Each row comes from the steps of one path. Every step used is in the known rows, and no mark comes twice. Write the path behind each row, first mark first.
In the rows, 128 means zero.
Known rows
A V R: [115 140 191 147  73  95 190 168 100 119 185 149  95 113 105 116 107 127
 112 114 151 137 130 100 145  74  88 110 118  63 162 176 199 186 141 113
  81]
X L U Z: [113 124 179 143 117 114  81 179  63 101 152 101  89 150  65 167 100 134
 148  79 120 131 122 149 129 111 144  83 167 140 152 164 138 119 140 101
  96]
V R X U Z L: [135 118 156 130 125 108 129 184  56  85 159 118 119 170  81 124 130 106
  99 147 121 138 141 139 118 126  84  85 163  86 134 157 148 129 139 122
  83]
J Z L: [115 125 166 114  77 129 166 203 136 125 162 114  91 119 121 138  89 123
 139 134 110 162 122 120 125  96  96 112 131 127 139 140 145 135 164 106
 105]
R A V: [117 154 191 159  68 112 179 146 106 123 161 133  56 115 123 143  79 146
 125 117 146 135 150 103 168  90  97 100 135  44 157 177 193 161 165 139
 109]
B R A: [113 135 206 151  69  84 173 150 104 108 149 132  94 129 112 150  84 124
  96  95 163 131 173 121 133  99  96 102 134  86 141 167 160 119 172 133
 102]
S U Z L X R: [121 106 160 144 132 129  77 200  59 112 148  92 123 138  80 143 124 123
 122 127 117 141 141 148 125  96  99  76 198 128 115 132 135 113 121  93
  92]
U Z J R X L: [126 163 173  84 124  99 150 172  88  87 177 105 120 151 102 152 122  54
 125 135 129 126 168 158 126  75 100 107 143  99 111 168 134 120 156 124
  71]
X L: [118 135 190 118  70 105 130 183  90 128 179 118  78 115 109 138  99 130
 130 100 112 143 142 109 136 101 118 108 164 149 165 166 187 133 160 115
 106]
V R J Z L: [134 121 175 113  72 117 186 193 156  81 174 135 129 147 115 145 113  97
  95 143 100 120 141 107 109 104  68 112 140 118 126 159 166 110 152 113
  84]
Z R: [108 126 195 130  37  82 161 179 132 120 164 135 111 103  93  96  93  97
 109 112 145 160 135 117 125  86  84 114 132 115 145 157 157 157 165 102
  83]
A R: [115 166 195 156  47  99 157 169 105 114 185 156  78 107 102 139 109 125
 125 111 143 139 123 148 138  79  89 117 126 117 150 156 191 150 153 129
  93]
S U Z L X: [ 98  96 142 150 143 141 104 181  79 103 143  91 113 135  99 138  99 139
 147 142 111 159 122 152 141 110 110  76 181 134 106 135 140 126 129  85
 120]
R U Z: [108 131 180 167  88 107 128 149  91 100 151 152 105 140 100 123  75 146
 140 105 119 161 100 144 130 120 110  92 167  84 143 161 117 128 152 100
  90]
J R X: [ 91 181 169 118 109  95 190 163 111  92 185 135 102 127 138 141 129  96
 104 131 131 141 155 119 143  74  79 119 116  73 145 161 139 144 179 127
  96]
C R A V: [120 158 190 163  68  88 173 140 100 119 161 141  58 111 133 139  87 133
  97 115 157 118 151 106 160 100  83 116 127  53 142 164 180 175 155 140
  87]
S U R A V: [116 152 187 172  92 108 157 150  68 124 151 129  77 108 124 145  98 138
 120 103 150 119 153 114 144 121  89  88 161  55 131 166 175 156 129 130
 119]
A R X L Z J: [156 199 182 112  72 118 136 165  82  69 143 136  98 150  88 192 137 109
 111 131 134 106 148 147 145 105 100 123 150 140 120 171 214 139 154 152
  53]
R V: [105 134 189 146  75  98 183 137 120 101 150 158  86 119 128 128 106 127
 137 117 135 152 125 100 151  87  97 120 139  65 156 174 155 170 168 102
  85]
X L Z R U: [144 141 181 120  49 102 100 182  99  86 121 137 127 137  99 157 100 135
 102  89  87 126 116 108 113 145 105 116 169 153 142 157 151 145 154 127
  50]
Z L U S: [ 99 133 171 145 100 122 116 197  95 118 139 109 100 114  94 135 101 123
 126 123 142 133 116 137 141  97 123  96 163 149 124 151 150 145 152 106
 121]
L Z J R A: [130 175 188 121  76 105 190 148 152  81 138 109 122 131  81 190 109  77
 140 121 135 133 162 129 143  83  99  98 127  91 121 177 138 135 167 132
  95]
Z J R: [111 166 187 112  55  88 182 174 150 110 174 131 133  98  94 137  88  66
 150 118 120 156 146 136 148  55  95 114 133 117 120 167 150 150 158 105
 103]
C R Z L X: [100 127 158 119 131 113 134 154 130  94 147 133  92 135 149 160 118 128
  86 147 136 152 117 114 121 116  73 123 152 129 125 127 124 161 141 126
  84]
S U R V: [105 127 184 159  96  97 160 139  81 102 139 156 106 110 126 134 125 121
 130 102 138 137 127 113 130 120  88 108 164  77 129 163 140 165 133  94
  93]
A R B: [115 157 197 149  58  96 173 165 104 103 152 177  85 118 113 131 120 149
  95 116 141 123 104 147 130 105  56 109 125 111 150 164 180 154 155 146
  99]
S U R X: [ 96 154 168 152 116 104 152 153  60  99 160 139 106 123 125 125 128 122
 102 123 144 142 147 123 131 132  83  99 171  90 129 158 152 134 144 110
 111]
U S: [ 83 148 198 144  97 113 156 166  81 135 171 128  89 105 100 106 122 118
 119 131 186 146 120 120 127  74 115 103 135 113 155 167 148 150 159 107
 106]
S U R: [100 133 183 159  89  99 139 165  77 122 161 135 107 100 105 126 109 123
 130  98 136 153 126 129 123 125 100  91 169 124 135 157 149 140 131  94
 122]
V R: [108 126 191 138  71  90 194 172 120 110 192 141 110 122  95 108 112 110
 107 115 150 149 139 103 121  90  88 105 132 102 166 171 178 146 151 102
  99]
S U Z: [ 94 102 178 174 107 115 125 165  70 116 153 125 112 131  74 124  95 138
 155 107 132 165 102 139 135 110 120  81 160 105 147 160 138 125 135  81
 105]
B R A V: [120 149 207 159  70  90 170 148  81 119 145 142  77 123 123 156  77 143
 101  95 167 117 164 119 159  88  97 107 122  50 138 172 184 160 163 147
  82]

Which path is each row?
[113 125 163 145  68 109 123 196 131 103 137 115  98 116  97 148  70 135
 144 105  96 152 122 135 159 111 113  98 171 147 131 150 167 140 162 102
 128]	Z L U
[135 189 188 131  82 110 190 146 131  90 132 115 107 124  93 195 104  94
 142 122 137 120 151 126 167  68 102 103 110  53 116 182 160 172 157 146
  74]	L Z J R A V
[120 115 189 146  73  93  94 172  65 114 145 126 121 133  46 117 103 105
 127 103 128 161 117 151 113 104 108  88 151 108 148 159 111 150 133 108
  68]	X U Z R
[ 88 150 188 118 114 100 176 156 133 104 172 152 107 129 123 167 125 104
 125 109 138 153 108 106 115  78  87 117 111  83 167 158 102 150 154 125
  90]	J R Z
[117 119 152 116 138 134 115 169  99  85 149 132 128 158 101 172 129 136
  98 137 101 145 121 100 111 123  81  93 178 126 152 151 140 150 115 138
 104]	V R Z L X U
[102 176 181 130 111  93 176 142  85 101 177 139  77 123 133 121 134 102
  90 132 168 147 157 129 123 108  81 106 146  78 136 161 141 145 167 120
  98]	U R X
[118 131 199 118  76  99 201 148 158  90 159 164 143 142  84 132 105  86
 114 128 161 161 122  96 112  94  77 114 140  95 149 178 157 146 134 112
  82]	V R Z J
[102 115 156 128 138 128 126 171 104 108 160  89  86 138 103 132 106 121
 134 153 136 166 134 158 134  85 107  84 157 119 114 139 128 136 151  97
 104]	U Z L X
[122 160 194 159  54  95 181 146 111  92 159 179  75 118 127 146 124 124
 124 115 143 120 124 132 143  77  76 132 121  71 146 162 181 174 154 127
  67]	A R V
[134 131 177 128 117 117  94 171  98  82 158 108 113 153  90 157 134  98
  91 142 117 124 158 156 129  80  87  82 191 115 106 151 131  98 143 112
  71]	U Z L X R J
[124 123 174 124 125 117 100 186  82 111 163  90  97 138  88 138 130 106
 108 137 141 149 152 154 117  75  96  79 172 114 126 135 125 125 139 105
  80]	U Z L X R
[123 130 182 169  96 101 159 153  74  96 165 166 114 148 102 120  92 142
 116 111 137 131 108 125 128 105  94 100 140  40 144 170 151 167 128 112
  58]	A V R U Z
[ 95 159 160 147 111 132  87 153  66 109 162 124 104 125  88 161 102 160
 134 110 102 163 131 124 156 100 121  85 185 133 157 168 150 152 137 125
 128]	L X U
[117 167 161 115  81 122 129 180  73  94 148 141 128 149  94 140 118 117
  93 124 118 147 136 110 116 115  79 117 139  90 154 154 120 146 151 140
  66]	J Z R X U
[110 112 183 157  89  88 138 147 108  70 116 147 122 150  73 134 107  99
 128  96 149 132 117 140 123  93 100 108 130  58 127 162  97 165 147  92
  40]	L U Z R V
[128 106 169 145  95 116  87 188  68 122 143 106  97 132  69 133  91 130
 154 119  93 166 107 156 135 115 119  78 176 125 137 151 133 134 139 105
 104]	X U Z L
[124 141 188 123  90 117 120 172  86 110 150 107  81 134  92 178 126 143
 133  97 115 138 123 111 134 111 133 101 152 154 167 170 174 141 159 116
  83]	X L Z
[112 158 184 134 107 109 141 142  89  93 157 144  97 131 122 154 143 124
 101 114 142 131 160 103 139  66  83 111 162  64 152 161 142 159 148 114
  66]	L X R V
[112 190 183 127 100 117 145 158 105  87 127 144 161 123  88 169 119  90
 131 125 135 124 108 140 128  86 115 114 141 118 106 171 106 156 148 121
  70]	L Z J R U S
[ 90 142 154  96 151 126 157 172 149  93 163 116 108 134 150 182 130 104
 114 144 115 149 128 121 119  76  78 112 134 114 128 135 102 152 147 133
 103]	J R Z L X
[116 135 196 144  59  91 185 154 138  78 187 158 128 137  98 126 113 102
  90 119 127 124 145 101 131  94  78 106 151 102 146 188 184 120 153 110
  93]	V R J
[123 156 192 137  62 113 160 152 136  97 128 124 118 122  62 157  96 113
 152 121 136 167 113 128 156  92 122 101 150 129 135 180 165 154 163  98
  80]	L Z J
[106 172 181 145 101 119 123 152 110  73 155 147 117 143  98 192 115 114
 113  89 119 114 129 140 115 116 106  99 157 116 128 169 100 113 140 115
  96]	L U R J Z
[124 170 200 162  34  99 150 155 122  82 177 174  93 120 110 157 110 119
 106 113 122 112 129 147 148  83  81 117 147 117 134 172 200 123 155 135
  87]	A R J
[119 131 193 147  69  94 213 157 133 100 185 128  98 137 102 120 105 107
  96 121 158 131 172  92 118 104  76  93 138  73 161 176 180 123 158 129
 118]	V R A
[104 130 175 102 106 101 173 183 154 106 158 132 106 121 138 162 117  94
 122 130 110 151 113 116 117  86  75 120 123 105 141 140 112 147 156 126
  94]	J R Z L
[128 169 157 122  89 148 138 182 132  70 172 139 100 143 138 193 122 125
 101 153  98 106 139 156 132  83  71 118 146 139 100 139 169 115 143 146
  89]	A R J Z L X
[120 132 190 136  67  92 178 141 130  78 111 147 114 133  96 143 136 108
 110 118 148 142 118 101 127  97  87 124 114  72 143 165 130 186 165 106
  25]	L Z R V
[ 93 136 175 121 168 139  67 164  37 108 117 127 126 150 108 185 134 141
  82 131 158 130 112 134 107 106 112  97 166 142 125 141 100 152 120 150
  83]	B R Z L X U S
[113 152 177 162  51  84 135 151 110 101 155 175 110 113 131 123  74 144
 100  99 106 141 113 117 137 135  87 126 165 114 138 149 146 155 153 113
  89]	C R U
[109 138 210 148  60  80 147 148 109  86 152 162 122 127 109 155  91 119
  90  94 132 126 143 130 148  90  99 112 149 111 126 178 165 114 167 116
  78]	B R J
[103 114 161 109 137 123 171 168 144  86 165 128 114 154 128 148 130 120
  87 152 140 149 131  97 104 101  71 105 146 112 142 145 146 149 135 124
  98]	V R Z L X
[133 162 179 142  97 117  90 153  86  85 141 139 149 148  71 149  91 109
 122 114 124 149 146 157 128  91 100  90 205  98 108 160 115 120 127 108
  68]	L X R U Z J
[113 153 165 127 110 133 136 166 127  88 158 144  81 138 136 181 127 133
 105 149 136 137 117 141 123  93  71 119 143 127 130 132 159 154 135 149
  91]	A R Z L X
[ 84 144 170 118 147 122 131 188 113  98 136 125 121 135 114 182 134  94
 117 122 146 115 101 129 110  86 102 110 128 123 130 142  84 150 139 130
  97]	J R Z L U S
[111 105 195 120  92  93 149 174 121 108 126 148 107 133 127 158  96 126
  98 111 144 152 113 122 116 107  85 119 135 118 135 143 135 141 157 123
  73]	B R Z L
[124 142 200 127  80 103 199 147 134  99 155 171 127 135  95 140  98 103
 119 129 165 145 113  93 136  78  79 118 127  57 147 183 179 186 124 123
  61]	A V R Z J
[117  99 176 136  92 103 142 183 111 121 158 104  82 127  92 112  92 111
 144 137 133 167 122 155 130  94 106  88 146 113 128 145 139 131 159  88
  97]	U Z L
[109 103 198 130  80  80 165 162 110 103 126 142 119 138  81  85 113 111
  89 125 163 149 104 145  96 109  61  89 120  89 139 162 102 150 155 112
  66]	U Z R B
[137 169 173 117 124 116 166 165  53  81 160 125  88 163 116 174 159 141
  81 127 147  99 145  84 141 110  99 115 123  76 162 181 208 175 150 147
  42]	A V R X L Z
[ 90 158 153 102 181 147  91 177  69 106 149 114 125 139 119 189 154 111
 105 149 124 128 110 128 108  83  99  99 152 127 133 139  80 161 120 152
 103]	J R Z L X U S
